Each row was made from one path, in order. Every step used is in the known rows, and no mark comes twice. Write each row's path.
In the rows, 100 means zero.
Known rows
vutat > lunos: [102, 103, 97, 100, 93, 109, 129, 103, 122, 86, 114, 95, 85, 91, 101, 95, 110, 109, 109, 96, 89, 111, 68, 69, 106]
roruv > rusus > debelod: [70, 106, 129, 106, 77, 122, 94, 93, 151, 88, 110, 78, 98, 74, 127, 111, 91, 97, 95, 94, 90, 48, 113, 128, 105]
debelod > vutat > lunos > lato: [92, 108, 84, 120, 87, 113, 115, 108, 127, 66, 91, 67, 98, 91, 112, 118, 71, 121, 124, 68, 96, 100, 32, 41, 92]
rusus > lunos > vutat > debelod: [82, 109, 96, 101, 72, 89, 141, 85, 147, 83, 140, 96, 44, 84, 81, 132, 120, 99, 118, 92, 84, 75, 57, 57, 125]
vutat > lunos > bebo: [112, 110, 112, 96, 80, 117, 127, 93, 134, 88, 140, 93, 99, 85, 101, 88, 88, 84, 101, 86, 78, 97, 52, 53, 115]
vutat > debelod > rima: [105, 100, 97, 108, 84, 129, 117, 106, 119, 83, 109, 92, 98, 116, 90, 89, 105, 139, 109, 76, 91, 97, 82, 48, 101]
bebo > lunos > lato: [70, 103, 66, 88, 77, 98, 73, 77, 96, 106, 74, 94, 110, 96, 104, 115, 64, 121, 111, 74, 94, 91, 59, 95, 106]
rusus > debelod > vutat: [93, 90, 106, 120, 89, 110, 94, 97, 98, 100, 109, 71, 91, 74, 112, 132, 92, 102, 99, 90, 115, 80, 83, 120, 103]
roruv > vutat > lunos: [83, 116, 113, 113, 103, 125, 132, 94, 157, 68, 118, 61, 79, 91, 120, 113, 112, 96, 110, 100, 81, 93, 70, 58, 99]
roruv > bebo > debelod: [65, 100, 117, 90, 59, 106, 63, 75, 82, 81, 97, 71, 101, 81, 85, 78, 70, 109, 83, 92, 95, 49, 87, 79, 125]
lunos > vutat > debelod > rima: [89, 111, 94, 108, 79, 93, 131, 101, 132, 78, 127, 90, 76, 115, 94, 107, 113, 140, 119, 69, 93, 81, 72, 32, 97]
debelod > vutat > lunos > bebo > roruv: [79, 105, 103, 119, 66, 94, 108, 104, 129, 127, 139, 79, 87, 60, 107, 120, 76, 94, 96, 64, 100, 107, 24, 29, 122]
bebo > roruv: [70, 103, 85, 102, 88, 80, 92, 105, 100, 141, 95, 107, 89, 76, 98, 109, 88, 109, 93, 85, 108, 103, 90, 95, 112]
rusus > debelod > vutat > lunos: [95, 93, 103, 118, 82, 119, 122, 100, 121, 85, 124, 64, 79, 68, 113, 128, 100, 111, 108, 85, 104, 93, 51, 88, 106]
roruv > vutat > lunos > bebo: [96, 125, 128, 111, 92, 134, 131, 85, 166, 71, 144, 59, 92, 84, 121, 105, 92, 73, 103, 91, 65, 79, 55, 40, 108]
debelod > vutat > lunos > bebo > roruv > rusus: [52, 110, 128, 123, 49, 102, 98, 102, 177, 108, 143, 68, 88, 57, 128, 122, 75, 93, 93, 58, 91, 82, 35, 21, 121]
lato > lunos > bebo > roruv: [99, 96, 98, 87, 63, 103, 46, 89, 144, 124, 124, 95, 88, 75, 104, 101, 63, 88, 61, 100, 101, 75, 90, 52, 122]
debelod > vutat > lunos > bebo: [108, 101, 117, 117, 76, 112, 117, 98, 130, 85, 143, 73, 98, 85, 110, 109, 88, 87, 104, 78, 92, 104, 34, 36, 110]
rusus > lunos > bebo > debelod: [101, 100, 99, 85, 61, 112, 81, 64, 123, 119, 124, 100, 96, 64, 85, 116, 46, 83, 91, 84, 72, 38, 42, 119, 147]
roruv > rusus > lunos > bebo: [82, 108, 141, 98, 54, 126, 93, 73, 183, 91, 138, 93, 99, 83, 116, 108, 76, 67, 95, 87, 61, 43, 64, 100, 128]
bebo > roruv > rusus > debelod > vutat: [37, 98, 118, 126, 62, 97, 74, 104, 148, 124, 108, 64, 85, 49, 132, 143, 78, 107, 89, 68, 117, 56, 84, 105, 112]
rusus > debelod: [95, 99, 102, 101, 94, 113, 106, 94, 104, 105, 106, 91, 95, 74, 105, 109, 89, 102, 96, 99, 101, 74, 103, 135, 107]
rusus > lunos > bebo > debelod > vutat: [98, 90, 105, 101, 58, 106, 71, 68, 118, 116, 129, 81, 91, 64, 95, 138, 46, 84, 91, 74, 88, 44, 24, 103, 143]
rusus > lunos: [97, 94, 99, 96, 86, 109, 102, 83, 125, 107, 108, 105, 83, 92, 93, 114, 98, 94, 107, 102, 85, 87, 68, 126, 124]

Write each row's path
[85, 115, 94, 106, 86, 75, 136, 104, 122, 76, 128, 92, 61, 91, 89, 115, 122, 105, 113, 89, 97, 91, 88, 30, 100] : lunos > vutat > debelod
[93, 121, 110, 105, 73, 144, 103, 73, 169, 81, 131, 52, 108, 87, 118, 107, 52, 120, 102, 63, 64, 33, 28, 55, 121] : roruv > vutat > lunos > bebo > debelod > rima
[62, 124, 117, 112, 86, 104, 93, 86, 145, 127, 124, 72, 95, 68, 117, 119, 69, 72, 87, 82, 86, 70, 76, 64, 118] : lunos > bebo > roruv > vutat
[97, 93, 102, 119, 90, 106, 119, 108, 118, 81, 119, 74, 83, 93, 109, 119, 110, 111, 111, 86, 105, 118, 49, 53, 100] : debelod > vutat > lunos
[65, 100, 78, 95, 55, 83, 102, 78, 120, 98, 130, 92, 73, 113, 94, 123, 117, 150, 118, 61, 94, 92, 49, 38, 110] : bebo > lunos > vutat > debelod > rima
[109, 107, 97, 92, 61, 128, 99, 82, 134, 100, 127, 87, 116, 86, 99, 90, 49, 132, 100, 59, 72, 53, 25, 64, 124] : vutat > lunos > bebo > debelod > rima
[42, 103, 112, 103, 56, 97, 84, 88, 171, 130, 109, 99, 74, 66, 112, 126, 85, 99, 95, 82, 87, 60, 68, 111, 135] : bebo > roruv > rusus > lunos
[61, 102, 77, 90, 63, 67, 110, 78, 110, 98, 132, 94, 58, 89, 85, 130, 125, 115, 113, 81, 96, 102, 65, 37, 115] : bebo > lunos > vutat > debelod
[103, 98, 93, 90, 81, 79, 65, 88, 146, 71, 126, 85, 63, 107, 109, 118, 106, 102, 88, 118, 107, 68, 106, 56, 99] : lato > lunos > vutat
[108, 98, 91, 98, 65, 111, 85, 95, 165, 56, 132, 79, 62, 123, 98, 108, 112, 143, 96, 92, 100, 67, 88, 10, 99] : lato > lunos > vutat > debelod > rima
[54, 119, 98, 114, 93, 104, 123, 100, 157, 110, 114, 66, 68, 67, 117, 122, 99, 104, 103, 86, 89, 94, 60, 50, 112] : bebo > roruv > vutat > lunos
[62, 116, 117, 108, 71, 112, 96, 69, 168, 132, 132, 78, 79, 60, 112, 134, 67, 65, 91, 84, 70, 56, 43, 92, 140] : rusus > lunos > bebo > roruv > vutat
[84, 106, 97, 97, 78, 74, 115, 77, 137, 101, 127, 102, 62, 92, 99, 134, 107, 94, 118, 98, 85, 68, 58, 107, 120] : rusus > lunos > vutat
[39, 102, 114, 126, 52, 107, 103, 105, 168, 112, 125, 60, 71, 40, 133, 137, 87, 115, 99, 65, 105, 67, 52, 73, 118] : bebo > roruv > rusus > debelod > vutat > lunos
[33, 102, 114, 86, 36, 65, 65, 54, 96, 85, 127, 72, 75, 100, 97, 103, 109, 110, 104, 89, 97, 75, 63, 57, 118] : roruv > bebo > lunos > vutat
[104, 109, 96, 89, 69, 110, 106, 83, 122, 100, 130, 90, 99, 62, 93, 97, 58, 96, 94, 78, 79, 63, 43, 64, 127] : vutat > lunos > bebo > debelod
[82, 114, 97, 98, 70, 97, 118, 99, 135, 132, 135, 99, 90, 59, 99, 97, 75, 93, 96, 74, 87, 102, 41, 45, 124] : vutat > lunos > bebo > roruv
[36, 116, 97, 104, 54, 105, 83, 89, 182, 114, 81, 93, 90, 65, 118, 127, 47, 108, 108, 65, 78, 39, 51, 100, 125] : bebo > roruv > rusus > lunos > lato
[61, 90, 124, 109, 54, 103, 50, 79, 79, 77, 100, 50, 96, 83, 92, 101, 68, 112, 85, 82, 110, 58, 70, 62, 121] : roruv > bebo > debelod > vutat
[63, 92, 118, 109, 47, 112, 78, 80, 99, 62, 115, 44, 83, 73, 93, 97, 78, 121, 94, 78, 100, 67, 36, 32, 124] : roruv > bebo > debelod > vutat > lunos
[90, 89, 89, 109, 85, 89, 69, 94, 85, 106, 95, 77, 98, 79, 98, 129, 69, 113, 94, 80, 115, 73, 71, 94, 112] : bebo > debelod > vutat
[55, 117, 129, 105, 57, 97, 81, 95, 160, 127, 126, 94, 107, 66, 120, 103, 65, 81, 81, 70, 84, 62, 85, 68, 119] : lunos > bebo > roruv > rusus
[47, 89, 115, 86, 42, 102, 54, 60, 82, 92, 108, 76, 96, 101, 94, 86, 102, 111, 91, 92, 94, 94, 73, 73, 122] : roruv > bebo > lunos
[106, 105, 99, 88, 76, 102, 80, 79, 98, 113, 116, 96, 114, 70, 92, 99, 49, 88, 83, 83, 88, 52, 75, 95, 123] : lunos > bebo > debelod
